Each row was made from one small tree. The marks that hang from a mark follow it in brackets, in the order of their numbers. Every link used is in the known rows. Write each row's tree.
Known rows:
j_712(j_515(j_434)): 0.82,0.92,-0.70,2.07,-1.01,1.71,0.56,0.20,-0.73,-0.67,0.29,-2.34,3.60,-2.23,1.22,-1.40,-1.94,-0.64,-2.09,0.03,-0.51
j_471(j_253(j_909(j_712(j_515 j_581 j_745)))): 1.11,-0.52,-0.88,2.01,-0.10,1.85,2.65,0.70,-0.78,0.33,0.94,-2.50,0.49,1.27,-0.49,-0.75,-0.61,-0.99,-0.54,-1.38,0.63
j_909(j_253 j_712(j_471 j_515(j_434) j_581 j_745)): 1.79,-0.53,-0.38,-0.88,-0.03,-2.30,1.58,-0.92,0.32,2.53,0.08,-0.96,-0.75,1.28,1.54,-0.69,-1.22,2.16,0.36,-2.53,-0.91
j_712(j_909(j_253)): 0.92,0.03,-0.87,1.56,2.74,1.05,1.30,0.17,-1.29,2.53,1.02,1.05,0.87,0.15,1.82,-0.15,-0.30,-1.29,-3.51,-0.39,-0.38
j_471(j_253(j_909(j_712(j_515 j_745)))): 1.19,-0.37,-0.86,2.54,-0.18,1.04,2.49,0.81,-1.09,0.37,1.12,-2.11,0.76,1.12,-0.40,-1.26,-0.63,-1.26,-0.75,-1.51,0.72
j_253(j_909): 0.66,0.63,-1.08,1.01,-0.18,2.16,0.70,0.98,-1.09,1.64,2.07,-3.54,1.59,-1.33,0.97,-0.74,-1.02,-2.04,-3.88,0.16,0.72
j_253(j_471 j_909): 1.74,1.70,-1.16,-0.55,-0.56,2.43,0.80,1.89,0.88,1.23,3.26,-5.03,0.90,-1.69,0.93,-1.29,-0.88,-0.76,-4.01,-1.58,0.80
j_712(j_471 j_515(j_581)): 0.78,2.17,-0.96,0.43,-0.79,4.86,1.24,0.38,-2.29,-0.22,0.89,-4.23,1.26,-2.35,1.02,0.93,-2.40,0.19,-1.79,-0.34,-1.09
j_712(j_471(j_253) j_581(j_515) j_745 j_909): 2.77,-0.08,-0.79,-0.10,3.70,1.76,3.72,0.77,-1.48,0.10,-0.24,-3.49,0.14,1.93,0.12,2.18,-0.35,1.67,-0.76,-3.70,-0.49
j_712(j_471(j_253) j_515(j_434 j_581) j_745 j_909): 1.99,1.04,-0.87,-0.76,1.50,-0.05,3.37,-0.02,-1.40,0.07,-1.08,-7.79,1.23,0.52,0.04,0.64,-1.87,2.38,-0.27,-3.61,-1.19
j_712(j_515(j_434) j_581 j_745 j_909(j_253)): 0.80,-0.55,-0.82,-1.34,2.01,-0.56,1.61,-0.87,0.60,1.77,-1.92,-6.13,0.93,1.67,1.45,0.93,-1.30,2.28,-0.81,-2.26,-1.52
j_471(j_253(j_909(j_712(j_581(j_515) j_745)))): 1.86,-1.03,-0.72,2.25,0.31,1.65,2.55,0.75,-0.72,0.31,1.00,-0.76,0.58,1.32,-0.25,-0.70,-0.08,-1.28,-0.86,-1.57,1.11
j_434(j_515(j_581)): 0.31,2.00,-1.08,0.96,0.48,6.44,0.04,-0.23,-1.19,-0.15,0.50,2.21,1.82,-1.28,1.48,0.46,-1.36,-1.81,-2.08,0.60,-0.24
j_712(j_581(j_515(j_434)) j_745 j_909(j_253(j_471))): 2.85,-1.09,-0.50,-1.38,3.24,0.09,1.58,-0.14,1.61,1.72,-0.75,-1.68,0.30,1.84,1.96,0.96,0.11,2.01,-2.01,-3.45,-0.33
j_581(j_515(j_434)): 3.05,-0.55,-0.18,2.96,0.38,1.11,0.26,0.30,-0.46,-0.65,0.44,2.82,3.74,-2.07,1.91,-1.31,-0.38,-1.52,-3.04,-0.50,0.86
j_909(j_253(j_471)): 2.48,0.78,-0.71,1.21,0.24,3.62,0.90,0.78,-0.34,0.62,2.25,2.91,0.49,0.58,2.26,-1.21,-0.24,-0.56,-3.45,-1.29,-0.11
j_515(j_434 j_581): 1.87,0.04,-0.52,0.18,-0.57,6.14,0.95,-0.51,0.33,0.00,0.63,1.71,3.08,-2.51,1.56,-0.60,-1.26,-0.61,-3.63,0.16,0.37
j_909(j_712): 0.25,-0.30,-0.49,2.13,0.49,1.35,0.90,0.25,0.35,2.04,2.14,4.07,1.06,-1.63,0.98,-1.45,-0.92,-1.22,-1.93,-0.18,0.41
j_712(j_471 j_909): 1.27,1.83,-1.03,0.65,2.70,1.13,2.25,1.05,-2.29,1.74,2.04,-2.29,1.32,-1.77,0.91,0.36,-1.22,-0.45,-3.39,-1.15,-0.68

Write each row's tree:
1.38,-0.35,-0.43,-0.53,-0.17,-0.04,0.60,-0.47,1.84,2.67,0.74,0.65,-1.60,1.20,1.89,-1.00,-0.89,1.72,-0.32,-2.83,-0.50 => j_909(j_253(j_471) j_712(j_515(j_581) j_745))
2.40,1.74,-0.88,1.31,-1.43,-0.39,2.58,0.82,-2.51,-1.00,0.84,-7.05,2.41,-1.20,-0.07,-1.35,-1.91,-0.05,-0.90,-1.60,-0.36 => j_712(j_471(j_253(j_909)) j_515(j_434))
1.96,1.44,-1.03,1.70,2.64,1.61,3.55,1.28,-2.88,0.62,1.81,-1.75,1.16,-0.35,0.02,0.14,-0.75,-0.69,-2.34,-1.73,-0.40 => j_712(j_471(j_253) j_909)
0.62,1.98,-1.05,0.06,-0.38,4.86,1.75,0.62,-1.86,-0.54,0.87,-5.24,1.19,-1.65,0.61,1.50,-2.28,0.69,-1.15,-0.33,-1.37 => j_712(j_471 j_515 j_581)
1.51,-0.64,-0.78,1.76,-0.38,1.04,2.70,0.50,-0.42,0.28,0.72,-2.76,1.07,1.01,-0.48,-1.23,-0.62,-0.76,-0.56,-1.55,0.71 => j_471(j_253(j_909(j_712(j_515(j_434) j_581 j_745))))
0.89,0.23,-0.58,0.74,-0.01,0.95,2.22,0.04,-0.49,1.03,0.73,-1.05,-0.17,0.03,0.16,-0.31,-1.64,1.14,0.47,-2.34,-0.42 => j_909(j_712(j_471(j_253) j_515(j_581) j_745))
1.55,0.24,-0.43,1.12,-0.18,-1.97,2.36,0.16,-0.31,0.62,0.77,-1.30,1.07,-0.13,0.15,-1.69,-1.64,1.24,0.43,-2.79,-0.32 => j_909(j_712(j_471(j_253) j_515(j_434) j_745))
1.50,0.20,-0.74,-1.67,1.43,-0.44,1.14,-0.65,1.15,1.84,-1.30,-5.64,0.64,0.79,1.85,0.08,-1.39,2.44,-1.49,-3.13,-1.19 => j_712(j_515(j_434 j_581) j_745 j_909(j_253(j_471)))
1.78,0.84,-0.97,-1.18,1.94,-0.01,3.86,0.24,-0.99,-0.23,-1.13,-8.85,1.16,1.21,-0.34,1.22,-1.76,2.89,0.36,-3.61,-1.49 => j_712(j_471(j_253) j_515(j_434) j_581 j_745 j_909)
1.58,0.84,-1.03,-1.06,2.85,2.38,2.56,0.17,-1.72,2.40,1.16,-2.37,-0.43,0.12,1.31,1.73,-0.68,0.54,-2.57,-1.13,-1.11 => j_712(j_471 j_581 j_909(j_253))
1.26,0.13,-0.46,1.18,-0.25,-2.32,0.99,-0.47,-1.09,2.82,1.28,0.99,-0.76,-0.05,1.67,-1.31,-1.14,0.10,-0.41,-1.13,-0.68 => j_909(j_253 j_712(j_471 j_515))
0.89,0.97,-1.09,-1.84,2.50,0.09,2.41,-0.08,-1.39,1.92,-0.82,-7.91,-0.75,1.80,1.17,2.24,-1.68,2.80,-0.52,-2.92,-2.13 => j_712(j_471 j_515 j_581 j_745 j_909(j_253))
3.22,0.06,-0.67,0.42,2.72,1.28,3.41,0.50,-1.42,0.12,0.26,-2.62,1.31,-0.48,0.16,1.19,-0.27,0.29,-1.28,-2.00,-0.12 => j_712(j_471(j_253) j_581(j_515(j_434)) j_909)
1.69,0.35,-0.81,-1.22,-0.30,0.20,0.62,1.18,2.49,2.57,2.81,-4.10,-0.33,-1.80,0.76,-1.02,-0.54,-0.07,-2.29,-1.91,1.12 => j_253(j_471 j_909(j_712(j_581(j_515))))
1.54,1.96,-1.09,1.87,-0.94,1.36,2.53,1.20,-3.20,-0.79,1.23,-6.62,1.28,-0.64,-0.16,-0.37,-1.85,-0.52,-0.86,-1.25,-0.52 => j_712(j_471(j_253(j_909)) j_515)
1.20,1.43,-0.99,-0.32,2.28,-2.40,2.01,0.25,-2.28,1.94,-0.31,-6.76,-0.04,1.42,1.44,0.69,-1.71,1.99,-1.15,-3.18,-1.82 => j_712(j_471 j_515 j_745 j_909(j_253))
1.64,1.43,-1.06,-0.17,-0.54,3.14,2.74,0.64,-2.31,-0.67,-0.04,-7.88,0.25,1.07,-0.01,0.93,-2.07,1.50,-0.31,-2.89,-0.76 => j_712(j_471(j_253(j_909)) j_515(j_581) j_745)
0.60,-0.69,-0.74,0.32,0.05,-0.11,0.53,0.30,0.52,3.03,1.63,-2.63,0.35,-1.45,0.81,-0.46,-0.69,-1.41,-2.17,-0.16,1.05 => j_253(j_909(j_712(j_581(j_515))))
1.34,-0.59,-0.86,2.27,0.02,2.66,2.69,0.82,-0.92,0.51,1.63,-0.62,0.66,0.68,-0.46,-0.89,-0.26,-1.73,-1.26,-0.78,0.98 => j_471(j_253(j_909(j_712(j_581))))
2.46,-1.18,-0.25,-0.14,1.18,-1.06,1.48,-0.53,-0.05,2.76,0.69,2.79,-1.48,1.78,1.88,-0.01,-0.23,1.30,-0.40,-2.56,-0.24 => j_909(j_253 j_712(j_471 j_581(j_515) j_745))
